Each row was made from one walk, in order. Every step used is in the known rows, and no mark comes twice. Write each row's walk.
Known rows
G/B: [-22   3  -5  -5 -14 -12  -7  76 -12  -2  -4   8  11   7 -27 -16   3  -4
 -31  10   9 -20   3  -9   5  -5 -40  -6  10   3  11  -8   5   3   1 -19
  -7  38  26  -1  -5   9   8  17  -1 -24  15 -18 -27   2 -26 -19  -4  40
  20   7  14   5]
K/Q/B: [  3 -11  24  41 -49  13 -28  -3   5 -13  20  44 -19  21  -1  14  11 -14
   3 -47  17 -19 -19  15  10  -3 -22  19   8 -26  -9  39  24  38  20   5
  -7   0   7 -21  26  -5  26 -11 -49  -3 -15  -9 -58  14  11  32   4   3
  -8 -19  12 -13]
B/Q/E: [  6 -11  40 -18   2 -32   1  19   1 -27  23   3   0   9  -4  14   2 -14
 -28  26  29  -3 -26   0  -6  16 -36   3 -46  50  24 -38 -42 -31 -11   0
   2  -5 -21  17 -18  -4 -22 -11  -3   4 -22 -17 -18 -13  12 -17 -15  -5
   5   0  -4  22]
K/Q/B/G/T: [ -5 -19  65  59  -9   7 -17  -3  36 -32  29  16  -9  30  23 -10  -7   0
  38 -19  11  15  16  16  12  -8 -14   8  21 -39 -57  42 -17  44  23  18
  21  -8  -6 -29  22  12  55   7 -27 -20  -6  27 -37   7  -6  13   9 -22
  -7  30 -24 -11]
G/E/S: [ 19  16 -26   5  29   6  17   3  -1   2 -15  27  11   1 -19  -1   8  -3
 -27 -23  -8 -37 -20 -17   0 -13 -65  16  39  32   2 -49  27  -3   0 -11
 -24   3 -47  -9  19 -13 -12  24  -7  24  41 -20  37  22  21 -24   5  49
   9 -42   6  28]
Y/G: [-46  13 -21   9 -27 -21  12  22 -18 -13 -48   8 -13  -4 -12  -2   6  16
 -13  -9  -8 -16  12  -9   7  22   7  -1 -10  12   4  -7   3 -13   3   9
 -20 -20  -1  20  10  -5  11  -2  -7   6   3 -15   8  13   4 -18   7  26
   0   5  -2   6]
J/B/G/T/Q/Y: [ -9 -12   0 -45  65   9   2   3  -3 -10   5 -49  13 -16  28  -7  -1 -11
   8 -15  -7  45  15   6 -33  27  64  -6   8 -68 -23 -15 -25 -30  24  -7
  12 -19  -7   8 -68  52  23 -13  47  -5  10  26  78 -27 -20  13 -16 -45
 -20  53 -10 -24]
K/Q: [ -2 -22  15   9 -23  -3 -19  22 -10 -20   1  39  -5  15  -3  14  10  -3
  -8 -13   8 -37 -20   1   8   2 -27   9  -8 -16   0   4  24  16  18  -9
  -4  25  -2 -14   9  -2  33  16 -15  17 -26 -13 -18   4  17  23  14  22
 -13 -25   8 -19]
Q/B/G/E: [ 20   2  24  34   3  19   8 -24  15   9  12  -9   3   2   3   1  -9  10
 -14 -65   9  26  28  -3  -1  -9 -34  40  59 -19 -16  -2 -52  33  15  -8
 -40 -46 -32 -20   7  13  15   6 -29 -19  30  16 -62  35 -28 -16   0  15
   4  15  -7  29]
Q/B: [ 14  -2  28  27 -47  -9   1   5  -9  -4   2  22 -22   2   1  12 -17 -14
 -12 -42  18   4 -19   1 -10  -4 -20  23  18 -27  -9  18  -1  15   2 -14
  -1 -20   5 -12   6  -3   8 -22 -43 -16  19  -8 -37  30 -13 -12 -10  10
  -6  -4  11   3]
T/G/K: [ 24  18   5  18   3  27   9 -31 -22  28 -21 -11  12 -32  -7   6  -2   3
 -19   0 -20   8  15 -14 -15 -43  21  16   4  12  18   2   3  -6 -20 -26
  15  22   6 -23   1 -20  -9  15   0  -1   5  -6  -7   7 -13 -24   6  13
   3 -18  27  -6]
Q/Y/G/K: [-29  20 -47 -15  -7   9  -2 -19   1  30 -45 -10  10 -21   7   6  12   1
   2  14 -33   8  26   6 -12   8  27  -1   6 -19  31  26  -4  -4  11  17
 -36 -21  24  15   4   8 -32 -18   4   6  -8  -6  -2 -19   4  14  -2  25
  -4 -27   3  19]
Y/G/B/Q: [-61  25 -12   9 -13 -17  16  44  23  -4 -33 -24   0  17 -28 -32   9  17
 -25  23  12 -16  10  -1  29  12  -1 -16 -28  54  33  -4 -30 -32   3   2
 -15  -3  20  43 -16 -11 -26  18  17 -22 -23 -24 -37 -14  -6 -21  -8  30
  54  36 -15  21]
T/G/E: [ 28  24   2   9  12  21  22 -19 -36   6  -8 -15   8   5 -11  10  -4   8
 -34 -38 -14 -23   4 -25 -13 -44  -3  28  29  25  16 -34   0 -33  17  -1
 -10   1 -30 -16   6 -37 -12  31   8   8  26  -9  -5  28 -14 -34  21  -7
  12   5  36  27]
B/G: [  6 -18   6  -1   4 -27   9  35   2 -14  -2  11  11   2   8  12  -2  13
 -17  -8  -1   5  32  -1  -6  19 -30  24   5 -23 -27  -4 -38  17  -8 -28
  -4 -15 -29  -7 -24  22  45  -1  10 -13   0   2 -13  22  -4 -23   2  22
 -20   2 -24 -13]
G/K/Q/E: [-11 -19  29   7  -4  15 -26 -14  -3  -8  36  32   3   0  -1  24  14 -20
  -5  36  14 -17 -16  -7  11 -10 -23 -11 -22  13   8  -1   7  46 -23   9
 -28  26  13 -29  49   8  -9  -2 -37  24 -24   6 -37 -30  16  41   9  19
  -9 -50  14   1]
K/Q/T/G: [ 55  -5 -32 -24 -36  21  -2 -23 -10   8  29  18 -27  13   9  13  -7   6
  37   0 -21 -15   2  13  -3 -47  14  -3  -5  -9   2  14  55   0  15  10
  42  19  19 -17  13 -52  14  -6  12  -3 -20  -4  -9  30  13  22  19 -54
 -26   2  13 -22]
Y/G/T/Q: [-47  12   4  24  16 -19   8   9 -19 -31 -51 -58   0  12  -9 -29 -15  16
   8   7   7 -16 -16 -10   9  30  54 -30  -2   2 -30  -7  17 -27  11  17
   8   6  11  25   1   3  -5  15  -2   4  42   7  59 -25   0 -22  -2 -18
  35  45  -5   4]
Q/T: [ 33 -18 -28 -35 -20 -24  -1  12  -7  14  26  19 -12   2   6   1  -6  -3
   9  -3   6  -7  -9   5  -4   8 -22   3   6 -15  -4 -11  21   0 -17 -10
  10  -4  -4   0  -7  -4   1 -14  20  -7  22  -2  18  34   2  -6  -2 -15
 -14  -2   0 -22]
T/Q: [ 11 -15   7   2   6 -20   3   3 -45 -11 -17 -27   5   3  -5   9 -17  -2
 -28 -19  22 -11 -44 -19 -13  38  -9   9   4 -27 -20 -15   9   1 -11 -37
   7  15  -2  10 -22  20  -8  -7   3   1  36   5  21  -4 -10 -27   1  -3
  -3  -1  18 -11]
T/G: [ 24  14  -2  -1 -18   0  11   1 -30   0 -20  11  -8 -11  -6  16  -7   0
 -15 -16 -19 -17   9  -5 -21 -29   2  16 -12   6  -3 -14  13 -27   7 -17
  31  12  -3 -15 -10 -33   9   7   3  -2   4 -15   5  27 -11 -28   7  -5
 -11  -5  23   4]
G/K/Q: [-15 -23  12  20  -7  24 -18   0   0   2  11  22  12  -4 -12  17  20   0
  -9  -5  10 -11 -16  -6  20   0 -14   6  -3  -5   9  18  20  33 -12 -11
 -21  35   5 -28  29  17   9  24 -14  17 -34  -5 -22 -13  12  30  22  50
  -9 -48   7 -19]
K/Q/B/G: [ 11 -19  26  47 -34   3 -17 -13  25 -14  29  35 -15  21  17  15  -3   2
  11 -42   8   8  17  14   0  10 -33  25  12 -52 -26  43 -17  60  22   2
  -4 -21  -5 -19   6   4  56 -13 -34 -27 -19  17 -75  20  -5  14   1   5
 -28  -4 -15 -15]
G/K: [ -1  -8   6   6   1   4  -6  13  -8  15  -9   7  24 -20  -8   5   6   3
 -26   1   6   0 -11  -6  10   1 -18   7   4   3   8   2 -13  11 -32 -34
 -19  11   1 -15   8  28  -4  13 -11   5   0 -12   0  -1  -9 -13   5  49
  -3 -39  16 -16]
B/Q/Y/G/T: [-32  16  -1  -8  23 -31  21   7  25 -20 -38 -45   7  10   5 -26   8   7
  22  22 -20   0   5  16   3   7  35 -24 -16  19  11   4 -28 -69  46  45
   2 -38   2  46  -4 -12 -35   7  33  -6 -23   5  22 -30  14   6  -5 -23
  26  50 -23  16]
B/Q/T: [ 37 -20 -12 -36  -7 -32  11   7  16   4  39  -7  -8  -1   5 -11  -4   2
   1  -1  17   7 -33  13   8  13 -30  -7 -16  19  13  -5 -18 -39 -16 -20
  13 -21  -8  31 -18 -14 -25   0  38 -13 -12 -10   6  21  12 -11  -3 -17
  -2  20  -7 -24]
G/K/Q/B: [ -2 -21  34  47 -36  40 -37 -30  22  14  22  30  -3   3  -1  10   5  -7
   5 -35  15  18 -21  13  18  -9 -15   9  20 -24  -3  62  16  52  -6   1
 -24  10  17 -32  39   8   4   3 -62   2 -19   5 -60  -4  -4  37   8  28
  -6 -44  14 -14]

Write each row's walk
[-19 -17  27 -16  55   3   3  23  -8 -22   3 -41  12 -10   5 -11  -7   5
  -7 -17  21  46   9 -12  -6  38  59 -10  -1 -31 -38 -22 -18 -27 -20 -34
  22  -3 -28   1 -59  54  46   7  34   1  16  22  75 -19 -28  -4  -5 -27
  -7  61 -16 -28] -> J/B/G/T/Q
[  4 -24 -17  -8  -4  23 -17 -24   9  18  11  16  19 -14  13  21  21 -18
   9   6 -18  -6 -11  10  -1  -3 -11   1   8 -41  22  32  18  29  20   3
 -23  21  21 -13  17  20  -4  -2  -4  20 -43   6 -33 -23   9  49   7  26
 -16 -57  14 -14] -> G/K/Q/Y
[-22  15 -48 -28 -19 -24  17  24  24   6   5 -30  -9  19  -7 -43  -7  14
   5  35   9  -9  15  16  30   9   1 -31 -25  53  39  17 -13 -38  -7  18
   0 -13  36  53 -13 -19 -49  -3  35 -20 -13 -16 -21  -2  -1 -15 -10 -11
  45  49 -12  16] -> Y/G/B/Q/T
[-25 -28  13  -4  20  46 -14   5  23   4  32  35  21 -17   7  18  26   0
 -12 -20   6  44  33  13  14  13  31  12  -9 -19  12  22 -15  29 -26 -36
 -28   0 -14 -16 -20  49  57   8   5  10 -68   0  -9 -10  -3  42   9  44
 -37 -17 -16 -42] -> J/B/G/K/Q
[ 31  19 -39 -23 -41  20 -11   1  -5  26  38  11 -20  16   5  -8   1  -2
  32  23 -21 -16  12  14   6 -61   8 -23  -1   2  18  23  54  14  13  16
  45  46  63 -16  11 -62   8   7  11 -13  -6   4 -44  20   0  15   7 -39
   8  12  30  -8] -> K/Q/T/G/B
[  5   5  22  10  -9  36 -15 -40 -13   6  18  17  -7  -8  -2  27   0 -19
   4  34 -16  -2  11  -8 -10 -64  20   0 -16  23  23   2  26  24 -13  29
   7  31  22 -36  40 -41 -13   2 -32  19 -32   8 -37 -22   6  29  10 -15
  -3 -41  28  16] -> T/G/K/Q/E
[ 23  -6  -4 -19  33 -18   3  -7 -27 -10 -19 -62  14   3  19  -7  -6 -19
  12   0  -2  -2 -39  -7 -23  27  14 -15  19 -59 -28 -16  12 -23  36  12
  29  20  15   3 -23  21 -18  -6  27   5  42  31  51 -34  -6  -4  -6 -40
   9  34  19  -2] -> G/T/Q/Y
[-30  40   3   8  25 -23   9  -8  -7 -30 -36 -19 -15  13  -4 -15 -15  -9
  31  54   4 -21 -24 -10 -10  11  26 -30 -17  33 -32 -44  43 -12  -8  54
  27   5  -1  21  14 -14 -34 -26 -19  21  69  13  80 -31  23 -19 -16 -41
  32   9 -11  40] -> Y/G/T/Q/E/S
[-58  20  14  20  -2 -19  -3  34 -12 -33 -46  -6   0  14 -17 -29  17  12
  12  14   8 -22   3  -4  16   7  34 -11   0  14 -14   1  12 -27   9  18
  -2  -7  -5   8  26  -1  13  18  -9   7  12  -6  45  -2  -4 -23   7  11
  16  41 -13  -2] -> Y/G/T
[  1  -6   0   9  34  -2  18   8  -2   6   2 -12  22   9   3   5   6  13
 -26 -35   6  -4  31 -18   4   6 -50  19  37   3  -9 -40 -57  15   8 -23
 -48 -27 -50  -7  -4   6  26  27  17  -1  20   5 -16  28 -22 -23  12  22
   2  12 -16  22] -> B/G/E
[ -6 -30  13  23   9  24 -12  -4  20   8  19  19  21 -13  11  15  11   8
  -1  -1   1   8  36   4  14  10 -22  14   3 -20 -10  24 -27  57 -22 -24
 -22   6  -9 -24   9  32  36  15  -5  -1 -40  15 -41   3   8  21  20  35
 -24 -38 -15 -16] -> B/G/K/Q
[ 28  45  -1 -13   8   2  18  10  21  11   5   8 -17   3 -22  -6 -12 -14
  -8  57 -23 -12  -6  -4 -20 -56 -28 -13 -37  93  34 -39   3 -30   1  23
  71  30  20  15 -15 -51 -53  -4   6 -12   2 -20 -19 -10  11 -35 -21 -17
  44  -6  13  55] -> T/G/B/Q/E/S
[ 28 -26 -34 -19 -15  15 -27 -14   6  18  42  24   4   3   6  -5  19 -10
  32  14   9   0 -10  14  17  -5 -13 -12  12 -10   6  32  31  36 -20  -3
 -16  21  18 -24  35   8  -8  -1   4   7 -30   4  -8   2  10  39  17  -5
 -16 -42   1 -40] -> G/K/Q/T
[-41  26 -19 -12   2 -22   5   8  -2 -13 -37 -24  11   6  14 -13  16   3
  28  15 -23 -12  13   9  -4  -3  32 -15   1 -14  -2   2   9 -30  43  42
   0 -12  16  12   8 -11  -4  -4  15   8  16  10  41 -18   0   6  -1 -15
   4  32 -10   8] -> Q/Y/G/T
[-30  17  31  49  -9   7  -3 -32  -4 -23 -42 -54 -25  19  -5 -27 -22   5
  25 -21  23  10 -19  -2   7  23  49 -15  15 -22 -42  23  11  -6   6  30
   8 -22  21  19  14   0 -14 -12 -33  -7  60  21  15 -12 -11 -10  -4 -34
  34  55   0  17] -> Y/G/T/Q/B
[-18 -27  29 -33  16 -11  17  37   3 -21  11  12   6 -11 -19   3  15  -6
 -51 -28  21  23 -22   0   6  29  10  11 -42  32  37 -23 -26 -71 -16 -35
  -6 -24 -38  25 -54  16   7   6  24  10 -52 -41  36   1 -10   7  -2  24
  -2  18  -7 -28] -> J/B/Q
[ 15  15  -6 -10   0 -29   3  15  -5  -4   7  61 -17  -3 -10  18  -4 -20
  -6  30  11 -35 -15 -11 -25  -3 -55   5 -12  25   5 -56  36  12 -16  10
  17  10 -21  -9   2 -11  -6 -30 -29   7  29 -16  35   2  27 -15 -16  15
 -14 -54  -1  20] -> Q/E/S
[ 17  -7   4   9  13  12  -7 -23  38  11  37  62   4  -6  24  24   6 -14
  17  46  -4   5  33   8  -5 -10 -48   5  -6  18 -12 -10   4  67 -35  16
   6  18 -18 -32  19  21   7 -12 -23   4 -16  11 -18 -16  36  17  -9  27
 -25 -75 -27  13] -> B/G/K/Q/E/S
[ 60  -2 -16 -19  11  14  24 -42  10  35  28 -33   8 -17  -2 -20 -10   9
  17  12 -12  36  -6   3  -8 -35  24  -7 -15  40  36  19 -21 -31 -26 -21
  33  -7  12   6 -12 -33 -69   2  42 -11 -24  -4  -4  19  -1 -18   3 -32
  17   8   9 -12] -> B/Q/T/G/K
[ 55   7 -40 -24  -7  26   3 -34 -13  46  16  -7  -3 -21   1  -5 -13   4
  15  15 -21  16  16  -3 -13 -42  29  -2  15   7  15  19  16  -3 -31 -12
  27   5  26 -15  11 -29 -36   0  12 -12  13   1  13  22  -4 -16   5 -22
  -9  -7  21 -14] -> Q/T/G/K
[-26   6 -26 -22 -11 -24  28  -7  15  -9 -32 -24  -2   0   7   1   8   3
  -6   1 -18  -6   0  14  -3  24  16  -3 -27  11  38   7 -29 -50  43  22
 -15 -41   0  52 -18 -15 -34 -16  31  -5 -37 -12 -11 -11  16   8  -9 -10
   9  14 -16  17] -> B/Q/Y/G
[ 16  -5   6  -2 -15  -8 -14   3   6 -25  26  77 -24  16   3  31   4 -22
  11  24  -1 -40 -24   1   0 -10 -51  -1 -22  22  -5 -29  59  32   0  26
  13  26 -15 -17  24 -17  10 -19 -36  24   0  -5   4 -11  44  26  -5   9
 -18 -65  -5   7] -> K/Q/E/S
[-47  31 -55 -20 -25 -13  -3  34  -5  17 -46 -13 -13  11  -9 -10  17  -3
  -5  27 -31 -28  32  10  -3 -10  14 -18   1  -5  30   9   6  -8  40  33
 -15  -7  55  25 -12  -7 -13 -18   4 -14   6  -4 -34 -11  -9   2 -11  14
  23  12  10  35] -> Q/Y/G/B
[-18 -14  21 -26  15  -1  -1  37   6  -7  11  32   2 -17   1  16   4  10
 -32 -36   9  37  30  -1  -4  22  17  20 -12 -19   0 -23 -33  -6 -17 -42
 -12 -24 -39  -1 -57  45  65 -12  21  -7 -23 -14  28  13 -19   4  -6  27
 -47  11 -22 -31] -> J/B/G
[-54   6  -9  29 -26  18 -16 -16   7   1 -30  13   0   1  -8   2  18  16
   6   2  -8 -12  12   7  26   5  30 -13  -4  18  22  39  17  27  -7   7
 -40   6  15   7  43   5   3  12 -19  22 -39  -6 -25  -9  18  35  24  40
   2 -36 -10  -4] -> Y/G/K/Q
[  6 -35 -27 -39  16  41 -17 -12  32  31  71  29   0 -10  18   2  21   1
  21   2   1  53  42  22  21   2  37  -2  -4 -27  15  32  -3  25 -41 -24
 -10 -14  -5 -12 -15  36  41 -12  25   3 -60   6  16   9  -3  52   4  -4
 -48 -12 -23 -54] -> J/B/G/K/Q/T
[  2 -17  31  15  48 -18   9  12  -7 -21 -11 -56  16  -5  24 -15 -28  11
  10   1  20  14   0 -11 -10  38   6  -2  17 -34 -57 -15 -27   2  -7 -23
  28  14 -18   6 -33  35  23  18  26 -17  43  30  40  -8 -22 -28   1 -27
   7  53 -14 -11] -> B/G/T/Q
[  4 -11  26   9  33 -18   2  14 -33 -31 -17 -53  10   5   1 -13 -16  -4
  -7  -2  19 -12 -44 -20  -2  34   6 -14  11 -23 -41 -20  12 -18  -1 -14
  24  32  -7  -7 -10  21  -8  17   3   9  44  14  52 -18 -12 -25  -2 -21
  21  42   6 -13] -> G/T/Q
[ 20  -4  22  41 -11  24  -3 -19  35  25  17   6   3 -12  11   1  -6  12
  -5 -30   9  45  35  10  -3  -3 -16  35  30 -34 -13  44 -48  57 -31 -27
 -19 -22  -3 -24   3  33   6 -19 -30 -34   9  22 -61  19 -27 -22 -10  27
 -15 -13 -10   0] -> Q/B/G/K
[ 63   3 -22 -33  -6 -13  30 -19   4  17  22 -21 -10  -1  -2 -10 -21   7
  14   2 -10  17  -5  15 -12 -30  10  -2 -19  32  20   0 -13 -59  -4  -5
  54 -11  -3  18 -23 -55 -41  -5  49 -17 -18 -11   1  30   9 -19  -3 -59
   2  28   7  -6] -> B/Q/T/G
[  0  38 -81 -12  26  13  27 -59  -3  20 -48 -45  -6   0   8   1 -11   5
   8 -17 -29 -31 -15 -12 -21  13   0  -2  47  -3  17 -36  39 -18  45  31
 -32 -22 -14  36  -8 -13 -61 -15  11  33  57  10  47 -17  28  -3  -3 -12
  30 -24  13  50] -> T/Q/Y/G/E/S
[-46  12  22   9  19 -32  -1   2 -29 -38 -32 -58  -5  13   0 -12 -21  -5
  13  44  21 -10 -11 -19   7  20  46 -40 -12  20 -23 -24   8 -17  -4  44
   3  -1  15  22  18  -4 -30 -17  -9  20  49  16  42 -36  -1 -10   0 -49
  34  53  -1  34] -> Y/G/T/Q/E
